(in the rows, 128 means zero)
Known rows, with every step that occurs:
gebosa pufo tapod: [151 137 116 133 103 120 117  99  96 132  67 134 154 110 147 146 107 169
  95 160  82 114 107]
molo pufo gebosa: [137 140 137 102 112 132  87 134 126 109  81 102  88 150 112 122 143 152
  81 159  93  94 120]
molo reseg: [140 133 107 121 132 136 147 124 115 138 147 133 127  85 129 129 133 185
 142 109 123 103 121]
tapod dipa tetek: [121 109 130 124 144 107 171 108 114  99  71 146 168 137 128 156 129 168
 115 106 140 126 127]
pufo molo reseg: [150 126  95 100 124 150 113 121 123 121 113 142 133  88 141 123 115 148
 111 124 155 114 146]
molo pufo tapod: [144 140 109 112 110 126 116 129 136 132 118 111 129 132 137 149 148 131
  88 119  92 106 124]
molo reseg tetek: [139 135 138 122 129 120 144 129 120 155 120 126 128  83 120 125 105 224
 154  99 120  97 151]
gebosa pufo tapod dipa tetek reseg: [162 108 113 139 110  85 178  84  91 106  15 147 206 109 165 146  89 205
  87 131 133 125 105]
tetek reseg: [146 123 126 138 113 112 151 130 140 130 136 121 135 117 149 109 104 129
 132 133 161 144 126]
dipa tetek reseg puzu: [149 105 149 111 142 110 201 132 113 113 168 129 161 119 171 118  87 151
 101 150 160 107 128]
pufo molo reseg puzu kavo: [155 131 173  89 153 169 136 140 120 110 129 116 119  92 161 141 127 149
  72 155 123 105 145]
gebosa pufo: [142 131 122 147 109 136 113 120 108 127  83 129 133 123 134 128 117 157
 103 160 121 121 116]
dipa tetek reseg: [143 100 115 125 125 111 176 131 116 118 121 130 167 125 154 112  85 142
 141 127 173 136 126]
puzu reseg molo pufo: [137 156 140 115 102 130 118 184 154 147 169  96 112 125 125 127 146 134
  94 137  91  83  99]
molo pufo tapod dipa tetek reseg puzu kavo: [162 110 184 105 143 107 193 131 117  97  87  94 169 132 177 173 152 178
  46 123 109 107 130]
reseg tetek dipa: [138 124 152 127  95  91 141 141 141 151 118 132 133 115  81 107  99 196
 145  99 117 148 157]
molo reseg tetek dipa: [149 129 130 121 100 103 153 138 129 163 137 142 135  80  87 111 106 252
 157  88 112 125 153]
puzu reseg molo: [132 145 151 119 110 125 139 166 148 150 168 114 136 114 131 119 115 130
 131 137  92 100  95]
gebosa pufo tapod dipa tetek reseg molo: [166 118 110 136 105  85 162 115  87 104  38 142 222  83 166 130  95 204
  96 124 129 100  86]
tapod pufo molo reseg tetek dipa: [158 111 139 110 108 124 103 138 125 126  64 131 143  74  85 113  94 216
 109  57 173 134 199]
reseg molo: [134 139 125 130 131 127 113 158 126 128 147 132 142  95 130 109 136 124
 144 117 126 107 107]
pufo molo reseg tetek dipa: [162 123 124  99  92 111 129 134 139 141 106 154 138  73  89 106  84 216
 126  90 138 137 172]

Rows:
[160 136  91 118 103 151  95 110 103 119  61 148 136  78 148 123  99 177
  83 154 147 110 128]
gebosa pufo molo reseg
[170 120 101 103 112 100 146 158 120 119 123 112 185 100 164 119 118 146
 119 108 125  82 102]
dipa tetek reseg molo pufo tapod
[152 112 104 112 112  88 174 111 130 105  71 123 176 128 157 161 134 175
  87  97 134 113 126]
molo pufo tapod dipa tetek reseg
[165 110 189 125 137 112 195 102  86  97  35 117 191 116 184 164 106 203
  48 160 100 119 109]
gebosa pufo tapod dipa tetek reseg puzu kavo
[154 129 131 107 125 134 115 123 130 139  78 136 132  83 124 121  89 190
 128 105 154 112 172]
pufo molo reseg tetek
[147 125 108 103 132 102 140 138 115 105  73 129 185 111 141 157 162 168
  98  90 105  78 105]
reseg molo pufo tapod dipa tetek
[128 136 183 125 109 109 158 139 148 171 121 111 122 137 111 133  83 176
 129 134  93 126 145]
puzu reseg tetek
[145 139 138 112 150 138 164 131 112 131 193 139 117  88 151 129 137 190
  96 143 114  72 121]
molo reseg puzu
[154 110 119 119 126  79 180 121 113 104  84 144 216  87 158 128 108 166
 136  89 139 110  96]
pufo tapod dipa tetek reseg molo
[161 116 140 105 131  91 196 113 124 100 115 126 168 126 181 160 135 178
  44 123 123  88 128]
molo pufo tapod dipa tetek reseg puzu
[147 112 117 131 122  99 153  83  81 107   8 154 197 121 146 171 111 199
  87 129  95 112 108]
gebosa pufo tapod dipa tetek
[159 125 116  94 108 112 118 168 115 100  96 102 135 113 136  84 111 169
 108 145 135  81  97]
dipa tetek reseg molo pufo gebosa
[152 151 108 107 115 122 103 158 128 130 134 114 145 103 143 130 160 127
 108 110  84  79 106]
reseg molo pufo tapod
[159 139 120 128 109  84 135 139 146 119 104 115 159  90 156 130 157 159
  92  92 127  99 107]
tetek reseg molo pufo tapod dipa
[150 118 111 121 120  98 153 160 128 101 103 117 167 106 153 125 146 162
 106  94 173 101 112]
tapod dipa tetek reseg molo pufo
[166 138 120 120 104 136 100 113 107 140  35 143 138  75 133 119  73 220
  98 142 142 104 151]
gebosa pufo molo reseg tetek
[147 112 144 110 139 145  98 130 114 126  40 120 134  84 113 128 106 201
 102  76 174 116 200]
tapod pufo molo reseg tetek
[169 145 124 108 123 150 118 113 103 116 108 150 130  79 166 124 106 178
  44 176 135  80 129]
gebosa pufo molo reseg puzu
[147 157 133 106  96 121 123 165 153 153 155 100 137 122 140 138 143 134
  91 127  53  74  95]
puzu reseg molo pufo tapod
[139 162 151  95  96 133  95 173 147 135 123  90  93 134 113 114 130 162
  80 167  56  70  86]
puzu reseg molo pufo gebosa
